Each row comes from the steps of one walk. Every step used is in the known rows, and no mark comes twice. Write the walk behind each row, first mark first.
In the rows, zero is written as 128.
Known rows:
J > P > R > V > U > Y: [162 131 127  92 125  98 178 148 145 127  18 164  92 124 119 128 131 196
 118 129 138 108 139 120 153 202 149 116  86 117  87]
Q > G > V > U > Y: [145 110 128  79 120 116  97  85 119 118  99 170 112 143 117 131 125 172
 116 123 153 140 138 122 168 182 124 136 136 121  32]
J > P > R > V > X: [159 149 115 118 123 104 187 170 151 150  65 127 141 105 116 113 129 152
 121 114 162  48 148 138 145 129 142 107  85 120 153]
Q > S > T: [126 123 129 144 147 142 104 143 130 126 145 143 129 128 156 147 141 102
 119 131 122 176 116 104 138 101 141 131 135 134 139]
S > T > G > V: [125 141 132  93 122  59 101 115 121 145 132  96 146 127 124 111 132 149
 125 135 144 107 141 124 107 156 103 144 142 140 131]
H > L: [142 120 126 106 104 151  67 158 122 127 151 136 118 136 102 132 106  63
 143 146 127 133 124 144 116 151 129 119 127 121 186]
P > R > V > U: [153 128 146 127 110 113 173 158 139 146  46 132 111 132 105 120 128 173
 123 139 105 124 121 138 171 207 128 105 107 120 130]
G > C > S > T: [124 140 135 142 129 220 111 120 123 128 117 113 122 114 152 140 153 137
 139 146  97 167 142 125 104 105 156 116 145 131  83]
S > C > G > V > L > H: [126 141 100  90 125 124 129 135 125 134 134 110 144 131  64 114 106 134
 127 109 128 100 190 127  83 102 116 142 104 133 209]
S > T > G > V > X: [128 139 114 109 133 116  93 115 123 148 131  88 154 112 115 100 138 151
 125 114 177  52 152 127 110 124 124 140 133 136 119]
S > T: [125 134 138 121 132 148 100 144 122 139 115 116 137 126 128 126 130  91
 126 127 117 161 137 112 100 133 138 115 123 140 160]
J > P > R: [147 137 124  95 111  86 163 165 146 142  78 134 128 108 129 108 130 135
 118 125 127 114 140 129 160 141 111 124  99 119 169]
S > C > G > Q > Z: [121 127 140 143 138 133 133  86 120 123 127 145 108 149 139 138 112  87
 129 113  88 120 128 122 136 148 156 111 133 115 119]
V > S > C > G > Q > Z: [111 124 125 149 146 178 149  91 126 108 153 147 119 153 164 132 117 115
 129 117 106 140 116 126 111 112 138 121 136 117 112]
J > P: [132 133 126  99 121  98 132 152 141 124 100 136 138 124 117 131 124  98
 126 134 136  90 149 125 147 106 119 114 112 122 166]
Y > U: [136 120 145 145 115 170 134 127 134 137  98 138 138 127 113 135 114  57
 130 141 130 100 137 123 141 117 121  96 136 136 184]
V > S > T > G: [110 119 116 126 135 130 114 133 127 117 150 104 150 108 139 105 139 118
 127 139 154 139 126 124  95 126 107 151 134 141 160]
C > G: [122 113 132 132 109 131 149 151 124 119 116 132 122 126  84 118 113  75
 133 125 134 121 132 135 166 144 118 118 131 135 204]
V > S > C > G: [111 128 115 128 144 170 141 140 130 114 137 128 146 145 133 114 117 122
 122 127 138 106 137 136 101 115 139 123 136 138 178]
R > V: [141 138 143 132 112 100 146 155 131 131 108 133 133 151 111 137 107  89
 128 145 126 132 129 138 135 149 136 102 118 131 165]
Q > S > C: [133 127 124 135 151 124  97 143 135 123 144 155 135 153 167 145 126 114
 104 137 114 121 126 121 150 108 170 124 137 121 132]
C > S > T > G > Q: [117 122 135 148 131 144 122 105 119 121 132  89  84 102 123 131 147 130
 144 133 124 135 107 128 129 134 132 150 121 131 110]
T > G: [129 109 127 121 104  73 112 141 128 120 127 120 128 115  99 107 120  78
 123 141 141 100 135 141 170 162 115 139 129 125 181]
V > L > H: [135 116 101 117 105 170 116 169 131 118 136 127 126 107  58 116 112  56
 129 120 124 165 178 123 116  88 107 141  84 122 238]
S > C > G: [120 129 132 121 135 121 126 134 123 128 110 124 136 139 109 120 113  99
 121 122 120  90 149 131 128 151 156 111 134 136 187]
Z > Q > S > C > G > V: [119 136 131 136 156  92 132 123 134 139 149 150 126 154 142 155 129 209
 131 107 120 103  95 122 115 101 135 133 148 125  68]
S > C: [133 140 132 112 138 132  93 141 127 136 114 128 142 153 138 124 114  98
 110 131 109 107 146 131 112 138 166 108 126 126 158]
G > V: [138 144 134  99 105 114 117 141 127 140 130 127 136 163 126 120 112 133
 122 137 132 128 132 138 140 126 107 120 135 127 131]
J > P > R > V: [155 152 134 103 113  47 196 167 148 145  67 133 131 119 125 124 122 149
 122 136 129 103 137 133 144 159 120 112  92 124 167]
Z > Q > S > C > G > V > L: [120 114 102 146 155  79 121 138 129 127 163 149 127 130  96 153 129 216
 133 103 105  96 122 122 104  80 131 141 131 127  90]
P > J: [130 119 144 134 112 128  92 137 123 115 119 151 143 176 106 128 121 103
 117 132 132 119 141 136 133 128 124 114 123 125 190]
R > V > S > T > G > Q: [119 137 134 144 140 104 154 102 121 130 137  83 135 126 145 124 130 150
 138 133 141 114 111 135  81 149 122 132 121 136  79]

Write each row's walk:
[115 116 136 164 148 144 147 104 116 128 142 121 105 119 138 147 140 119
 137 108 115 143 104 113 153 116 135 129 138 133  97] | C > G > Q > S > T
[122 111 143 155 112 142 157 101 121 114 132 151  94 136 116 137 112  62
 141 117 101 153 114 124 174 143 118 117 131 114 136] | C > G > Q > Z
[130 132 142 108 119  69 111 103 126 146 148 146 142 129 116 141 124 168
 138 107 131 151 105 129 120 129  96 131 133 124  51] | Z > Q > G > V
[116 119 127 138 129 130 112 138 128 112 134 109 105  98 112 127 146 116
 137 148 138 151 122 120 127 129 127 157 127 142 180] | C > S > T > G
[121 154 122 103 136 169 118 135 127 137 151 110 155 154 165 118 130 175
 126 132 145 165 125 122  64  88 100 130 139 142 111] | G > V > S > T
[123 127 133 119 122 110  97  93 115 140 112  91 160  97 136 110 148 121
 128 138 109 104 163 130 114 169 140 123 152 127  83] | S > T > G > C
[132 137 128 137 120 146 157 163 137 116 136 136 142 155 135 130 110 116
 129 150 146 148 116 143 111 115 120 114 121 132 156] | R > V > S
[126 111 141 131 124  98 107 117 128 132 140 151 134 107 106 140 126 109
 138 106 123 168 105 124 133 134 118 127 123 124  89] | Z > Q > G
[113 116 130 160 161 116 130 137 135 126 141 157 119 128 132 156 132 151
 132 106 110 115  96 117 124 109 158 128 136 125 106] | Z > Q > S > C > G
[117 131 118 112 112 154 166 140 129 118 152 130 140 155 122 111 114 155
 133 131 161 123 121 146 130 101  79 135 145 138 156] | C > G > V > S
[125 127 112 103 107  95 129 133 134 119 162 116 150 143 136 100 121 159
 123 147 170 101 123 150 136 121  75 155 144 128 132] | T > G > V > S
[117 128 142 152 142 176 104  81 122 134 135 129 131  79 142 161 165 176
 155 117  96 195 116 115  82 107 145 128 142 129   4] | Z > Q > G > C > S > T
[142 142 115 113 117 170 109 145 129 143 127 121 144 148 117 110 119 131
 121 115 166  71 144 143 139  95 128 114 126 122 118] | G > V > X
[121 118 141 142 129  94 106  77 118 125 139 121 112 113 144 129 134  82
 133 124 102 157 121 108 131 161 125 139 130 118 103] | S > T > G > Q > Z
[133 115 133 136 109 162 117  94 124 112 140 144 130 105 134 141 142 120
 134 148 116 155 141 141 175 120 136 128 154 120  71] | Q > G > C > S
[111 130 124 138 146 181 151 107 120 122 136 109 126 150 145 118 117 138
 129 112 124  95 122 144 103 120 146 116 130 126 106] | V > S > C > G > Q
[134 137 124 129 126  78 177 146 136 137 118 105 143 102 146  97 135 173
 123 140 148 149 115 132  90 181 108 147 116 144 158] | P > R > V > S > T > G
[121 109 124 140 141  78 102 129 129 119 153 128 130 102 139 133 145 108
 119 139 140 134 121 111 157 131 127 156 142 133 144] | Q > S > T > G
[124 126 136 135 131 172 103  82 118 124 136 125 137  90 147 146 157 137
 137 139 110 178 147 120 124 121 147 128 154 134  62] | Q > G > C > S > T
[126 117 138 154 120 165 117  94 128 121 140 149 119  94 128 156 149 162
 151 125 103 176 112 137 133 109 134 128 144 114  16] | Z > Q > G > C > S
[121 116 123 142 150 115 128 136 130 117 140 153 128 141 135 141 124 111
 114 127 124 101 128 123 165 119 159 128 146 130 163] | Q > S > C > G
[108 143 122 111 134 161 152 128 123 130 148 107 149 141 136 115 128 171
 136 123 156 144 124 124  80 103  90 135 147 151 143] | C > G > V > S > T
[126 126 137 155 148 152 114 110 120 136 145 124 111 132 167 150 142 121
 127 118 106 165 102 111 137 104 147 125 129 124  64] | G > Q > S > T
[137 153 130 132 131 139 178 161 135 145 110 119 143 127 162 111 131 168
 124 132 131 187 113 126  71 150 121 123 109 144 151] | P > R > V > S > T
[133 130 131 145 153 136 106 111 124 132 144 137 114 160 177 147 127 127
 112 122  97 107 112 129 149 112 176 117 130 109  57] | G > Q > S > C
[117 117 136 161 131 142 120  89 125 107 151 129  76 106 143 146 145 104
 144 140 107 182 103 109 136 126 127 155 127 123 114] | C > S > T > G > Q > Z
[128 157 115  94 138 153 108 133 132 134 151 125 161 182 176 116 115 181
 110 138 138 111 135 140  78  94 126 124 141 129 106] | G > V > S > C
[123 104 132 163 126 137 165 118 122 115 144 139  93 133 125 142 126 103
 134 115 122 120  98 134 203 118 125 128 136 118 104] | C > G > Q > S
[125 137 109 129 133 161 102 126 130 129 143  95 121 105 116 117 149 172
 135 129 181  77 133 129 117  90 126 156 132 140 130] | C > S > T > G > V > X
[157 134 108 121  96 119 181 183 140 139 102 128 119 102  68 108 109 107
 125 122 117 177 165 132 111 141 108 138  65 125 232] | P > R > V > L > H
[131 100 127 154 122  81 127 109 126 115 156 130 101 123 139 131 132 108
 124 132 129 102 101 139 208 136 123 149 135 109  86] | T > G > Q > S
